Each row comes from the steps of one path. Every step used is in the known rows, and no mark comes twice. Write the path behind each row, first mark first.
In the rows, zero is written as 128.
Known rows:
B Q: [ 99 193 150 130 148 120 111 145 116 149 123 242 124 165 125 132 137  86
 117 126 135 126 113 104 143 132 109 153 136 100 150 167 136 140]
G B Q: [114 196 131 156 133 112 126 144 101 139 114 203 104 141 128 128 143 143
 117 141 140 131 120 102 130 122 105 154 141  91 142 175 130 128]
C K G B: [142 173  41 151 159 142 120 132  77 139 116  69 146  90 125 128 147 161
 132 144 156 125 126 111  95 125  98 130 148 121 156 117 122 101]
B G K T: [133 164  95 123 160 107 115 145 106 173 133  99 214 119 126 134 136 121
 130 126 148 126  87 124 113 122 142 111 143 108 137 216 122 116]
M Z F G B: [145 107 109 144  94 147 136 122 147  64 186  71  52 145 128 126 123 156
 140 124 139 135 159 122 124 130  95 117 116 151 127 187 112 110]
X M Z: [116 223 151 129 125 134 120 150 110 168 114 229 100 140 119 129 115 104
 128 123 136 127 111  79 144 153 141 133 129 114 139 154 118 125]
M Z F G B J: [142 110 158 147  94 137 183 129 155  60 155  63  53 175 124 131 123 150
 142 114 109 132 157 122 132 126 132 109 122 157 135 201 122 125]
D J M X: [116 126 119 123 116 108 119 118  94  60 117 147 157 110 131 149 136  98
 118 158 113 122 115 134 132 134 112 159 137 102 109   4 144 139]
Q B G: [139 170 130 120 134 117 116 143 136 151 112  57 173 158 130 137 135 109
 129 115 150 133  95 202 137 134 139 152 133 105 163 123 151 144]
Q B: [128 178 114 116 131 120 121 129 117 144  95 141 141 142 134 135 134 121
 126 125 141 135 114 159 138 122 116 165 124 102 146 134 152 136]
B G K: [129 178  80 125 144 122  98 131 119 164 101 112 196 128 124 128 134 116
 129 140 155 130  86 129 111 133 147 115 141 103 132 104 125 132]
D J M: [114 136 113 126 121 106 112 133  66  84 119 131 140 104 133 126 134  90
 119 157 115 123 104 119 132 124  83 157 137 102 112 110 150 137]
Q B J M Z: [128 129 198 114 111 105 178 121 172 145  75  92 125 144 134 133 111 143
 128  90 106 129 111 156 137 151 146 138 126 140 125 143 162 158]
Z M: [125  93 142 121 128 136 117 133 114 133 102 197 125 144 132 131 138 103
 119 134 140 129 143  83 148 134 105 144 129 113 134 136 128 137]
G K C M: [122  98  94 113 159 127  97 117  83 176 128 183 183  53 128 118 139 154
 117 145 129 128 133  77 102  97 140 125 132 122 120  86 118 113]
X M Z F G: [121 163 159 128 111 149 124 154 139 109 207 132  74 172 119 131 117  99
 141 120 138 130 140 110 141 141 122 110 113 147 134 193  99 129]
M Z F: [132 141 127 117 106 152 123 125 142  79 177 204  89 152 130 130 116  93
 128 111 124 128 149  81 139 139 103 125 115 146 140 202 114 116]
M Z F G: [129 104 128 118 110 154 120 124 164  71 196 111  71 168 123 130 117  99
 142 110 134 129 153 124 136 139  99 117 112 161 136 179 119 119]
Q B G K C: [135 165 111 101 155 120 108 126 118 172 118  28 240 100 130 127 139 152
 131 109 135 136 115 163 114  91 187 127 135 111 145 119 149 130]
K G B: [141 172  68 148 138 144 129 141  84 137 106  80 131  98 127 129 145 157
 127 126 150 129 117 115 132 121 131 129 143 103 137 140 134 102]
D J: [115 168  80 125 127 120 108 136  42  75 113 175 141 140 127 130 139  68
 123 155 118 125 120 106 141 115 100 166 138  90 137 134 151 122]
F G B J D P: [132 123  94 160 128 103 162 115 134  34  72   5  64 159 130 130 133 137
 145 215 126 128 194 232 139 116 145 136 139 112  86  80 152 127]
M X: [126 168 125 125 131 134 116 119 141 119  96 219 130 134 124 152 135 105
 124 142 135 126 116 120 141 138 139 145 131 105 139  19 132 125]
Q B G K: [134 179  74 113 141 109 110 127 128 167  98  47 222 139 132 132 135 141
 130 122 159 138  97 178 108 128 154 132 133 101 133 112 138 143]
J M: [122 146 148 129 129 119 115 132 137 149 107 161 119 100 132 127 128 122
 122 140 133 125  87 121 132 137  96 136 131 115 118 107 137 138]
G B J D: [138 172 119 156 136 110 166 138 119 136  59 158  83 140 133 127 132 150
 127 158 116 127 168 145 142 119 142 141 135 108  95 165 151 131]
F G: [122 146 114 131 140 139 110 133 134 134 121 115  99 146 120 130 133 108
 138 137 145 129 105 149 136 130 109 138 129 118 140 101 140 127]
D J M Z F G: [118  65 128 117  96 127 122 124 119  16 217  36  95 145 130 125 119  91
 135 127 112 126 153 135 127 136  77 130 119 159 105 160 130 134]
X M Z B: [120 205 152 144 118 136 126 149 122 176 107 244  95 158 127 131 118 118
 125 118 136 130 119 123 155 147 139 136 118 106 131 139 107 123]
J M Z F G: [128  73 159 119 102 141 126 122 188  81 206  65  73 135 129 126 113 123
 138 112 130 127 138 135 128 149  86 108 112 172 111 159 117 135]
Z B: [128 159 115 141 130 134 119 134 123 147  95 217 114 148 134 132 137 112
 122 136 136 129 113 151 151 124 105 151 121  96 136 108 128 122]
D P: [119 168  87 130 126 121 107 114 103  39  98 145 118 131 130 134 133  78
 129 200 136 127 123 153 140 124 115 147 140  93 138  63 136 114]

Which path is each row?
[119 203 196 146 114 126 172 158 127 173  77 237  94 189 123 135 118 112
 127 111 107 126 113 124 163 143 175 128 123 109 140 149 118 141]  X M Z B J
[133  76 118 109 151 131 101 117 122 180 142 103 203  77 121 117 122 144
 123 110 133 126 136 107  99 126 179 108 138 149 138  95 118 118]  B G K C M Z
[117 151  62 125 147 132 107 114 124 150 110 103 143 124 123 125 133 139
 140 143 154 132 105 125 109 126 122 119 130 113 107  91 130 124]  F G K
[132  19 161 109 127 158 117 123 141  97 236  97  95 112 123 122 124 123
 131 109 117 126 181 116 125 112 118 115 113 184 145 147 112 112]  K C M Z F G
[126  39  79 115 121 139 112 109 138 105 202 110 113 131 126 122 119 142
 134 132 150 132 164 105  92 145 103 103 112 170 102 133  90 124]  C M Z F G K
[133  92 114 116 162 121  94 129  99 187 137  99 215  73 123 119 140 142
 120 138 139 127 115 118 101 106 164 115 141 128 140  75 118 124]  B G K C M
[127  43 100 110 146 141 102 122 111 121 219  84 155  87 127 120 142 150
 131 144 131 131 161 105  97  84 126 103 117 157 117 119  99 118]  Z F G K C M
[126 173  55 125 173 149 104 135  91 155 127 108 166 114 121 132 141 105
 133 133 152 120 118 113 109 134 102 130 145 128 164 106 131 110]  C K G
[142  75 143 145  89 132 142 121 172  69 194  24  54 113 133 122 119 177
 136 125 134 132 147 137 115 140  79 108 116 164 102 167 109 129]  J M Z F G B
[129 122 125 125 124 148 115 139 137  76 194 109  89 165 125 133 136  96
 139 139 139 131 128 139 136 118  88 123 116 138 138 160 117 127]  Z F G
[130  60 108 101 129 142 110 109 109 116 201 180 156  76 131 118 122 147
 121 118 116 129 180  50 101 106 137 104 115 167 118 161  95 108]  G K C M Z F
[138 135 182 152  98 109 182 123 153 128  72 116  80 111 129 124 115 177
 126 121 104 126 113 104 127 146 134 122 138 134 114 144 141 138]  G B J M Z
[120 173  95 110 156 137 101 114  96 162 113 174 183  70 127 121 137 143
 127 131 121 129 121  70 117  88 155 121 133 109 123 122 134 107]  G K C
[137  68  85 133 130 120 111 117 138 182 114 137 171 134 131 123 121 147
 120 123 157 130 128 162 105 161 139 119 125 133 118  69  97 129]  C M Z B G K
[122 134 204 126 113 118 166 125 166 142  78 157 101 133 126 128 110 120
 128 103  99 121 102 109 138 157 139 123 132 142 123 134 147 148]  B J M Z
[128 145 167 138 114 135 171 127 153 140  64 218  95 184 128 134 118 112
 127 102 103 126 128 138 159 143 153 136 123 123 142 139 139 133]  M Z B J
[126 146 196 120 122  98 170 135 149 152  74  93 142 138 135 136 130 137
 125 115 109 130  92 172 138 129 136 145 128 118 128 124 161 167]  Q B J M
[127  74 207 123 100 129 173 130 195  78 171  58  74 167 124 130 113 119
 140 105 101 124 133 136 136 144 120 100 118 176 119 169 128 156]  B J M Z F G
[133 110 115 131 121 115 119 117 178 169 105  81 176 121 136 124 114 159
 126 107 146 129 100 172 113 160 136 105 127 129  95  81 113 139]  J M Z B G K
[131 165 109 113 156 131  98 130 113 168 124  92 221  90 123 123 138 131
 131 123 131 128 101 116 115  96 179 110 142 114 143 112 133 118]  B G K C
[143 110 189 146  81 120 185 131 157  73 144 109  70 129 135 127 119 166
 125 118  97 128 137  92 127 133 119 107 124 154 114 206 118 140]  G B J M Z F
[125 100 101 101 130 159 113 107 147  93 208  82 139 109 124 120 121 142
 142 102 118 132 172  85 112  98 148  92 115 167 117 172 115 106]  M Z F G K C
[142  49 171 129 137 138 113 133 146 172 148 129 152 116 127 123 126 125
 118 103 126 124 143 173 138 127 157 133 126 148 162  85 119 117]  K C M Z B G
[125 126 193 145 119 111 167 140 155 157  71 168 114 148 136 133 132 129
 122 130 104 124  89 163 152 129 126 133 126 112 119  97 139 155]  Z B J M
[132  56 202 129 130 134 163 126 134 165 102 203 120 129 127 126 124 133
 119 102  86 122 155 129 148 112 171 136 122 148 151 109 131 124]  K C M Z B J
[118 100 121 132 101 115 128 121 102  87 118 148 118 130 139 126 119 110
 120 127 109 124 133 149 143 144  93 155 123 118 103 109 141 128]  D J M Z B
[136  71 110 128 154 123 100 130 109 195 132 116 215  90 131 122 144 154
 117 137 139 128 125 163 111 101 162 119 130 120 133  59 107 123]  Z B G K C M
[123 169 140 132 151 118 150 139 132 148  71 197  98 165 129 130 126  94
 128 147 110 122 162 145 155 127 144 142 129 117 103 157 159 140]  B J D
[127  65 100 119 140 136 115 102 116 181 124 200 160  77 134 117 123 172
 117 116 124 130 160 106 112 115 149 123 118 140 112  85 110 105]  G K C M Z B
[136 101 181 154 102 114 181 122 174 124  90  28  61 127 124 125 117 181
 138 117 115 127 114 148 123 148 135 114 135 147 111 119 145 142]  F G B J M Z
